(in the rows, 100 means zero)
Known rows, with every step that occurs
difura/zino/pemag/puvog/zekol/nerosig: 104; 86; 62; 102; 122; 107; 94; 100; 107; 78; 101; 122; 97; 103; 94; 101; 95; 82; 95
difura/puvog: 107; 118; 134; 102; 87; 100; 103; 99; 109; 135; 101; 103; 93; 96; 102; 105; 101; 108; 131
zino/pemag/puvog/zekol/nerosig: 113; 92; 72; 102; 123; 124; 100; 85; 107; 92; 104; 113; 96; 101; 89; 104; 105; 95; 104
difura/zino/pemag/puvog/zekol: 109; 77; 63; 97; 119; 114; 97; 102; 104; 72; 104; 110; 97; 99; 94; 102; 98; 82; 101
zekol/puvog/pemag: 89; 113; 122; 92; 102; 77; 106; 101; 106; 90; 96; 101; 90; 98; 100; 112; 109; 110; 90
zekol/puvog/pemag/zino: 93; 131; 127; 91; 103; 73; 98; 95; 107; 96; 97; 109; 97; 103; 87; 104; 107; 118; 78
nerosig/difura/puvog/pemag/zino/vama: 93; 125; 145; 102; 85; 67; 104; 101; 105; 149; 108; 69; 91; 95; 109; 91; 96; 107; 104
nerosig/zekol/puvog/pemag/zino/vama: 86; 122; 122; 86; 96; 79; 102; 109; 86; 56; 96; 96; 113; 99; 108; 93; 103; 110; 47
zekol/nerosig/difura/puvog/pemag/zino/vama: 86; 142; 137; 111; 95; 58; 93; 99; 113; 150; 101; 102; 93; 104; 104; 90; 91; 107; 85
pemag/puvog/zekol/zino: 115; 65; 95; 95; 93; 100; 102; 104; 96; 74; 104; 119; 107; 106; 83; 104; 109; 96; 138
zekol/zino: 99; 84; 113; 102; 112; 103; 84; 117; 104; 108; 96; 115; 113; 101; 82; 97; 109; 99; 111
zino/pemag/puvog: 117; 90; 86; 104; 123; 124; 93; 93; 113; 92; 108; 102; 97; 97; 84; 102; 107; 94; 108
nerosig/zekol/puvog/pemag: 84; 101; 119; 87; 92; 99; 107; 105; 83; 60; 91; 93; 106; 97; 115; 102; 104; 106; 72
nerosig/zekol/puvog: 92; 107; 99; 94; 90; 113; 100; 110; 84; 59; 91; 98; 114; 98; 117; 100; 101; 109; 69
zino/pemag/puvog/zekol: 119; 84; 73; 97; 120; 130; 104; 87; 103; 86; 107; 100; 97; 97; 88; 105; 108; 95; 111
pemag/puvog/zekol: 119; 78; 93; 95; 84; 107; 107; 97; 98; 65; 106; 111; 103; 105; 85; 108; 106; 98; 128
zekol/puvog/pemag/zino/vama: 92; 138; 126; 91; 106; 57; 98; 104; 109; 86; 101; 106; 98; 101; 91; 103; 108; 116; 64
puvog/zekol: 109; 95; 93; 91; 94; 123; 108; 97; 91; 84; 96; 100; 106; 99; 94; 108; 104; 103; 100
nerosig/zekol: 98; 94; 110; 95; 89; 128; 97; 108; 83; 66; 93; 95; 118; 98; 103; 95; 100; 100; 76
nerosig/zekol/puvog/pemag/zino: 86; 115; 122; 86; 92; 95; 101; 100; 83; 66; 93; 100; 111; 101; 105; 95; 102; 113; 62

Rows
109; 82; 73; 103; 121; 109; 90; 107; 112; 77; 104; 111; 98; 99; 89; 100; 98; 81; 99
difura/zino/pemag/puvog
108; 72; 93; 104; 131; 111; 84; 106; 109; 106; 103; 114; 106; 100; 80; 96; 112; 92; 120
zekol/zino/pemag/puvog
101; 104; 111; 103; 76; 106; 112; 96; 94; 144; 102; 68; 93; 94; 121; 101; 94; 106; 128
nerosig/difura/puvog/zekol
112; 88; 92; 101; 88; 97; 103; 95; 103; 73; 102; 127; 101; 109; 86; 107; 102; 98; 120
pemag/puvog/zekol/nerosig
93; 100; 66; 104; 111; 115; 101; 95; 96; 108; 94; 98; 98; 101; 111; 100; 91; 93; 82
puvog/zekol/nerosig/difura/zino/pemag
109; 85; 89; 105; 83; 96; 103; 96; 100; 84; 103; 111; 100; 108; 95; 103; 98; 98; 122
pemag/puvog/zekol/nerosig/difura
99; 109; 91; 99; 99; 112; 103; 94; 97; 94; 92; 120; 104; 104; 93; 107; 99; 103; 90
puvog/zekol/nerosig
91; 107; 77; 104; 97; 86; 102; 110; 96; 91; 96; 101; 103; 101; 112; 99; 90; 92; 75
puvog/zekol/nerosig/difura/zino/vama
102; 77; 64; 105; 104; 112; 99; 103; 98; 99; 105; 75; 96; 96; 112; 96; 92; 85; 102
nerosig/difura/zino/pemag/puvog/zekol
105; 80; 80; 105; 85; 89; 101; 101; 100; 77; 102; 115; 99; 109; 98; 102; 94; 91; 118
pemag/puvog/zekol/nerosig/difura/zino
95; 92; 75; 109; 112; 114; 90; 108; 104; 114; 102; 71; 98; 93; 111; 94; 91; 87; 86
nerosig/difura/zino/pemag
94; 118; 146; 102; 82; 83; 103; 92; 103; 158; 105; 73; 90; 98; 106; 94; 96; 110; 118
nerosig/difura/puvog/pemag/zino
109; 89; 69; 106; 118; 122; 101; 86; 104; 103; 106; 95; 95; 100; 99; 100; 101; 95; 105
zino/pemag/puvog/zekol/nerosig/difura
97; 94; 112; 103; 83; 101; 108; 102; 92; 151; 101; 74; 96; 95; 120; 97; 97; 104; 136
nerosig/difura/puvog/zekol/zino
83; 121; 133; 112; 92; 77; 98; 95; 110; 153; 97; 97; 87; 102; 111; 98; 92; 103; 110
zekol/nerosig/difura/puvog/pemag
95; 105; 86; 104; 93; 109; 103; 95; 94; 109; 94; 100; 102; 103; 106; 102; 94; 103; 90
puvog/zekol/nerosig/difura
98; 94; 100; 104; 99; 113; 107; 96; 94; 157; 102; 70; 93; 92; 122; 95; 98; 103; 129
nerosig/difura/puvog/zekol/zino/pemag
102; 88; 93; 93; 109; 95; 102; 118; 92; 82; 98; 107; 114; 97; 94; 100; 109; 97; 95
puvog/zekol/zino/vama
86; 135; 137; 111; 92; 74; 92; 90; 110; 158; 98; 104; 91; 106; 100; 92; 91; 110; 100
zekol/nerosig/difura/puvog/pemag/zino
